Known rows, with every step that occurs:
seziv -> pufe -> larorep -> vibo -> fego: [ -5.4  20.4 -16.4 -22.7   7.2 -14.1  -6.2   4.0   6.7  23.8  12.1  18.4
   0.5 -14.5 -16.9  12.4  11.6 -14.6   2.0  12.1  -3.5  13.5  -5.8  -0.6
   9.2]
seziv -> vibo -> fego -> munotor: [  0.8   5.0  -5.4  -8.0  -7.9   5.0   5.4   8.3 -10.7  13.2  10.3  13.0
 -31.2 -17.0 -16.3  -5.9  19.9   6.3 -30.6   3.5   1.0  -7.0 -25.1   0.0
   8.1]
fusu -> seziv: [-11.7 -17.5 -16.8  -0.2  -3.8  -0.6   9.9 -11.0  25.1  20.9   3.1   1.1
   3.0 -12.3 -12.3 -16.6  16.5  10.0   6.6  -0.1  -0.1  11.4  12.8 -11.9
  -2.7]
fusu -> seziv -> vibo -> fego -> munotor: [ -0.7  -3.8  -8.3  -7.7  -7.5   4.7  16.9   7.0  -1.2  17.8  11.1   7.6
 -28.5 -23.2 -23.1 -16.9  24.5  12.6 -26.7  -1.5  -0.5  -5.6 -11.4  -2.2
  11.3]
seziv -> pufe -> kugid -> munotor -> fego -> vibo: [-11.0 -10.8  -7.9 -27.5 -16.1  -1.6 -13.5 -38.8   9.1  27.6  15.6  20.0
   2.3 -10.5  14.9   2.6  -4.4 -19.3  18.0  53.4 -18.5  16.1 -15.2   5.0
  27.2]
larorep -> vibo -> fego: [ -6.6  26.1  -3.9  -2.0  14.8   4.1  -4.4   8.1   1.9  19.8  13.1   4.1
  -6.8 -19.2 -10.9   7.5   6.4   3.0   8.4  14.7  -4.2   1.7 -20.2  14.7
   4.4]
fego -> munotor -> kugid: [ -5.2 -10.0 -20.3   0.2  -2.2   5.0 -31.3   6.4  -7.3  21.3   5.6  19.2
 -10.1  13.5   8.3   5.7  28.0 -28.3   7.8  13.9  -5.8  12.2 -19.6   0.7
  14.5]
kugid -> munotor -> fego -> vibo -> seziv: [ -8.2   3.6  -5.1 -16.9  -5.8   0.3   4.4 -47.5  12.2  19.5  29.4  15.8
 -15.8 -30.0   2.1   3.6  15.6   6.3  12.6  29.7 -29.3  11.4   5.4  -9.1
  30.0]
vibo -> seziv: [ -3.3   5.0 -20.2 -13.8  -4.5  -7.4  -0.6 -26.0  15.9   9.9  17.7  18.4
  -9.4 -16.1   0.6   1.2  23.3   7.4  -5.3   2.0 -13.5  14.3  10.6 -21.7
   5.3]
pufe -> kugid -> munotor -> fego -> vibo -> seziv: [ -5.8  -1.3  -9.6 -18.2 -10.7  -7.8  -2.1 -43.4  17.0  25.1  28.4  23.2
   1.1 -18.9  11.8   0.1  11.8  -0.5  11.0  38.1 -33.7  19.9   7.6  -0.9
  30.0]
pufe -> seziv: [ -7.4  12.7 -14.7  -2.7  -4.5   1.2 -13.2  -9.1  16.6  34.9  -9.4  25.7
  20.1   0.4   1.7  27.0  11.1  -8.5   6.7  10.8   8.4  23.9  -1.5  -5.4
 -23.0]
fusu -> seziv -> vibo: [  3.0 -17.1 -27.5   1.8  -5.7  -2.5   9.1   0.0  44.9  20.0   8.2  15.2
 -18.7  -0.9 -25.9 -10.5   7.9  12.3 -31.4   7.4  10.0  12.3  19.2 -16.9
  -5.4]
vibo -> seziv -> pufe -> larorep: [ -3.8  -5.5 -37.1 -41.8 -14.7 -34.1  -9.3 -25.0  21.7  14.6  10.2  37.4
   4.1  -3.4  -8.7  11.0  26.3 -24.4 -12.8   1.6  -5.1  29.6  24.1 -40.5
   8.6]
fusu -> seziv -> vibo -> fego -> munotor -> kugid -> pufe: [ -5.5 -13.1 -32.6  -5.0   5.9   0.5  -6.0 -24.8  13.7  26.3  12.5  20.6
 -35.2  19.7 -14.8   0.8  11.8 -17.8 -14.0  19.7   7.9  24.2   8.1 -19.1
  18.4]
fego -> vibo -> seziv -> fusu: [ -3.0  10.8 -23.4  -9.2   3.0   9.4  -4.3 -13.8  26.0  18.5  23.3  19.2
  -9.4 -18.9 -12.4   1.9  22.8  17.8 -30.8  24.8  -9.7  14.3   9.0  -3.5
   7.4]
munotor -> fego: [  7.8  -3.3  -2.2   6.2 -18.5  -1.5 -31.0 -11.4   8.7  25.1   0.0  16.2
 -15.9   1.8   9.4  22.1   3.1  -9.7  19.8  26.7   2.1  19.5  -5.8  -8.3
  -5.2]
kugid -> pufe -> larorep -> vibo -> seziv -> fusu: [  2.2  14.7 -26.5  -5.8  10.5  -8.5 -13.7 -24.3  21.3  17.1  18.9  30.6
 -13.0  13.0 -31.7  11.5  25.5  -3.7 -40.4  24.0  -2.0  27.8  40.7 -17.8
   5.5]
larorep -> pufe -> kugid -> munotor -> fego -> vibo -> seziv -> fusu: [ -5.5  -2.4 -24.7 -15.5   0.6  -7.3 -17.0 -20.8  18.8  17.6  25.6  18.7
   0.9   3.4   3.3   2.9  12.2   2.2 -22.0  53.0 -11.9  30.1   6.2   1.8
  19.8]
vibo -> fego -> munotor: [ -7.4   6.1   2.0  -9.3  -7.4   6.7   1.8   1.9 -25.6  11.8   7.1   6.3
 -17.8 -22.7  -5.5  -7.3  24.8   3.5  -7.4  -0.2  -4.7  -7.5 -33.0   4.2
   8.0]
larorep -> pufe: [-10.5 -12.8 -28.4 -18.9   6.8  -7.4 -19.5  -1.8  -0.6   0.0  10.8   6.7
   8.4  20.2  16.4   0.7   2.4   3.3  -6.0  26.4  11.7   9.3 -28.1 -23.4
  -0.3]
larorep -> vibo -> fego -> munotor -> kugid -> pufe: [ -5.8   2.7 -21.3  -5.8  13.8   4.9 -20.1 -27.8  -9.7  22.7  13.2  21.6
 -26.7  21.6  -6.3   9.0  12.4 -28.5   1.5  28.0  -0.2  16.4  -5.0  -9.8
  22.6]
fusu -> seziv -> pufe -> larorep -> vibo -> fego -> munotor -> kugid: [ -6.1  -5.5 -30.3 -18.8   6.2  -9.7 -15.0   9.7   2.3  34.1  13.8  21.5
  -6.2  -1.5  -8.6   0.6  35.0 -34.8  10.4  10.9 -10.2  18.3   4.1  -0.8
  32.8]
fusu -> seziv -> pufe -> larorep -> vibo: [ -2.2  -3.4 -26.0 -25.5   3.4 -17.2  -4.0 -12.6  19.0  24.3  10.7  25.1
   9.1   2.8 -25.1  -2.9  20.5 -21.5  -6.3  14.6  -6.6  14.0  31.7 -18.2
  15.4]
pufe -> larorep: [ -5.9  -4.6 -10.9  -3.2 -11.9 -20.3 -17.2  -0.9  13.9  18.6  -3.2  28.1
  17.7  10.7 -14.9  14.8  14.7 -16.0  -1.9   5.6   2.0  25.1   3.1 -17.3
 -14.9]

Rows:
[  4.1   8.8 -31.5  -5.2  11.2  -4.8 -22.6 -17.0  10.7  21.9  21.3  35.2
 -18.7  20.0 -27.7  10.9  37.0 -17.9 -38.0  26.7  -6.9  28.1  38.4 -13.9
  19.5]  fego -> munotor -> kugid -> pufe -> larorep -> vibo -> seziv -> fusu
[ -8.6  -7.7 -22.8 -41.9 -17.1 -30.0  -5.8 -43.4  17.1  19.8  16.3  34.4
  -3.7 -11.3  -9.2  13.5  21.2 -27.3   1.7  22.6 -16.5  29.4  21.9 -30.3
  25.7]  kugid -> munotor -> fego -> vibo -> seziv -> pufe -> larorep
[ -3.9   2.9 -15.5  -7.5  -6.1  -1.9 -14.3 -24.0  23.6  24.3  21.0  22.0
  -5.0  -7.2  -4.7   5.0  16.2  -0.1 -19.2  44.1 -15.8  29.2  13.7   9.3
  14.3]  pufe -> kugid -> munotor -> fego -> vibo -> seziv -> fusu
[-13.4  -2.9   8.2  -5.6  -8.0  11.9  -6.8 -34.8   3.7  23.4  14.9   9.8
 -10.7 -18.0   2.0   8.8  -0.2  -3.3  22.3  44.8 -16.9   5.7 -20.6   7.1
  20.6]  kugid -> munotor -> fego -> vibo
[ -4.9  -2.2 -42.6 -48.7 -10.2 -15.2  -2.8 -37.6  17.2   5.8  16.6  23.4
 -18.2 -18.6   7.1  -1.8  22.5 -10.9 -11.6   4.2  -6.2  15.7  12.2 -37.5
  18.8]  vibo -> seziv -> pufe
[ -8.8  -4.3 -19.5  -6.9  -1.3 -18.9 -21.9 -16.0   1.7  27.4   3.1  34.7
  -3.1  26.7 -15.0  20.7  16.3 -35.9  -0.6  14.7   3.4  35.2   4.1 -20.8
   5.9]  vibo -> fego -> munotor -> kugid -> pufe -> larorep
[ -2.6  17.8 -31.4  -0.4   7.0  -4.4 -11.2   3.0  33.4  39.3   5.8  28.0
 -16.8   6.6 -10.7  33.6  -1.9 -11.0  -9.7  20.0  18.2  34.6  -4.5  -1.7
 -10.1]  munotor -> kugid -> pufe -> seziv -> vibo -> fego
[ -6.5  17.2 -26.2   2.7   7.2   8.6 -25.1  -4.3   9.4  38.9  -2.3  27.4
  -9.7  16.0 -15.0  29.9  21.5 -18.1 -22.0  25.9  18.6  36.9   5.1   2.4
 -10.7]  vibo -> fego -> munotor -> kugid -> pufe -> seziv -> fusu
[ -0.8  -1.2 -23.7   1.4   1.1   3.5 -22.8  20.6   2.0  25.7  11.0  20.7
 -23.1   5.2  -1.7  10.6  21.7 -20.0  -4.4  13.5  -0.5  14.6 -22.8   7.0
  14.0]  seziv -> vibo -> fego -> munotor -> kugid
[ -5.5 -20.4 -31.9 -19.5  -5.6 -21.9 -29.3   4.1   9.9  13.7   5.5  20.7
  39.9  35.4  31.8  -5.3  -6.1 -11.2  -5.7  38.6   3.2  27.2 -20.9  -4.8
  -3.9]  larorep -> pufe -> kugid
[-12.0 -13.6  -3.8 -16.8  -6.9  -0.4 -16.5 -28.2   3.4  24.4  19.3  13.2
  11.7   3.5  19.0   2.2  -8.6  -7.7  18.5  62.3 -15.6  14.2 -24.9   7.3
  24.9]  larorep -> pufe -> kugid -> munotor -> fego -> vibo
[ -6.4   7.0 -19.1 -21.8   0.3   3.7   9.9 -32.9  20.1  17.7  29.8  21.9
  -1.3 -31.4   3.4  -3.9  18.5  18.5  -2.8  17.5 -26.9   2.9   3.6 -12.8
  22.8]  fego -> vibo -> seziv
[ -0.8  13.0 -16.5  -0.5  -1.0  -2.6  -0.5  15.8  23.5  18.6   9.7  11.8
 -23.4 -14.9 -15.3  10.9  -0.9  10.2 -19.5   9.3  11.1  11.8 -21.0   2.0
  -9.3]  seziv -> vibo -> fego
[ -6.1  11.9 -33.4   6.2   6.2   5.3 -34.1 -11.3  26.1  37.9  -5.9  31.2
  -0.9  29.4 -12.2  35.6  12.7 -22.1 -19.5  31.8  23.1  45.9  15.5  -5.1
 -20.6]  munotor -> kugid -> pufe -> seziv -> fusu
[ -3.2  -4.7 -29.9  -5.1   4.6   1.0 -18.0 -22.6   4.3  21.6  11.7  25.8
 -37.5  25.7  -8.1  11.2   7.3 -25.1 -16.6  24.4   9.2  22.0  -6.2 -17.8
  13.7]  seziv -> vibo -> fego -> munotor -> kugid -> pufe
[  3.0   5.5 -14.0 -17.0  -7.4   2.0  -1.4 -35.3  21.7  27.1  30.2  24.4
 -11.2 -28.1   8.7   7.7  14.1  13.5   9.9  28.4 -28.0   9.2   8.5 -13.0
  25.2]  munotor -> fego -> vibo -> seziv
[ -7.7 -11.7 -26.2  -5.3   2.8   3.2 -25.5 -35.6  -6.7  18.0   6.0  25.1
 -23.6  31.5   0.3   7.9  13.1 -31.1  -2.7  24.5   3.7  20.9  -3.6 -21.4
  14.5]  fego -> munotor -> kugid -> pufe
[-10.2  12.1 -22.6  -6.5   4.6   1.8 -18.4 -23.9   4.0  43.0  -2.9  32.8
   0.5  15.2   0.4  32.4  13.8 -27.7   9.9  19.9   9.8  34.1  -0.5  -8.7
  -3.0]  vibo -> fego -> munotor -> kugid -> pufe -> seziv
[ -4.7 -25.9 -40.6 -35.8 -19.0 -22.7  -9.1 -14.6  31.0  26.1   2.0  24.0
  26.5   7.1  15.8 -19.4   5.9 -21.4  -3.9  19.6  -3.4  31.0  11.9 -10.2
   5.2]  fusu -> seziv -> pufe -> kugid
[ -8.1 -18.5  -3.8  -5.2 -14.6 -18.7 -33.5 -22.3  -2.4  14.4   2.2   9.3
   2.5  25.1  18.9  11.6  -5.1 -27.0  19.0  48.7  -1.5  32.7 -15.0  -0.1
   6.4]  larorep -> pufe -> kugid -> munotor -> fego
[ -7.5  12.9 -18.9 -22.0   8.7 -15.3   5.6   3.3  16.1  27.9  13.3  13.8
   2.4 -21.1 -23.8   1.9  15.8  -9.2   5.6   7.8  -4.9  15.0   8.4  -1.3
  12.5]  fusu -> seziv -> pufe -> larorep -> vibo -> fego
[ -4.2 -13.0 -12.4 -21.6 -22.5 -24.3 -24.2 -43.0   6.8  17.5   6.6  19.0
 -12.5   3.8  14.5   9.6   7.1 -32.9  16.0  37.1 -12.2  36.5   7.9  -7.6
  17.7]  vibo -> seziv -> pufe -> kugid -> munotor -> fego
[ -1.9 -10.6 -42.8 -48.9 -17.0 -20.3  -9.2 -28.8  27.3  24.2  18.2  36.6
  24.2  -4.2  26.4 -11.3   6.9 -16.4  -8.9  30.6 -20.0  25.4   6.6 -11.6
  21.4]  fego -> vibo -> seziv -> pufe -> kugid
[-25.2 -13.2  -1.6  -4.4  -9.7 -15.7 -12.0 -26.5  -1.9   5.6  -3.1   5.9
  14.9  14.0   0.3  -7.3   4.7 -26.8   2.9  27.2  -6.5  26.2 -17.2  11.6
  -0.8]  pufe -> kugid -> munotor
[ -9.7   6.6 -31.1  -2.5   4.5  -0.5 -26.9 -30.4  21.7  42.0  -6.5  35.1
   8.2  29.4   4.6  37.1   6.5 -31.1  11.1  26.2  13.8  42.1  10.9 -16.3
 -12.6]  munotor -> kugid -> pufe -> seziv
[ -7.1  18.4 -21.4  -6.1  13.6   4.4 -18.0 -22.9   1.8  45.7   2.3  33.0
   0.0  17.5  -4.2  30.9  14.9 -29.6   8.3  25.8   4.6  28.1   7.3  -4.0
   5.6]  larorep -> vibo -> fego -> munotor -> kugid -> pufe -> seziv
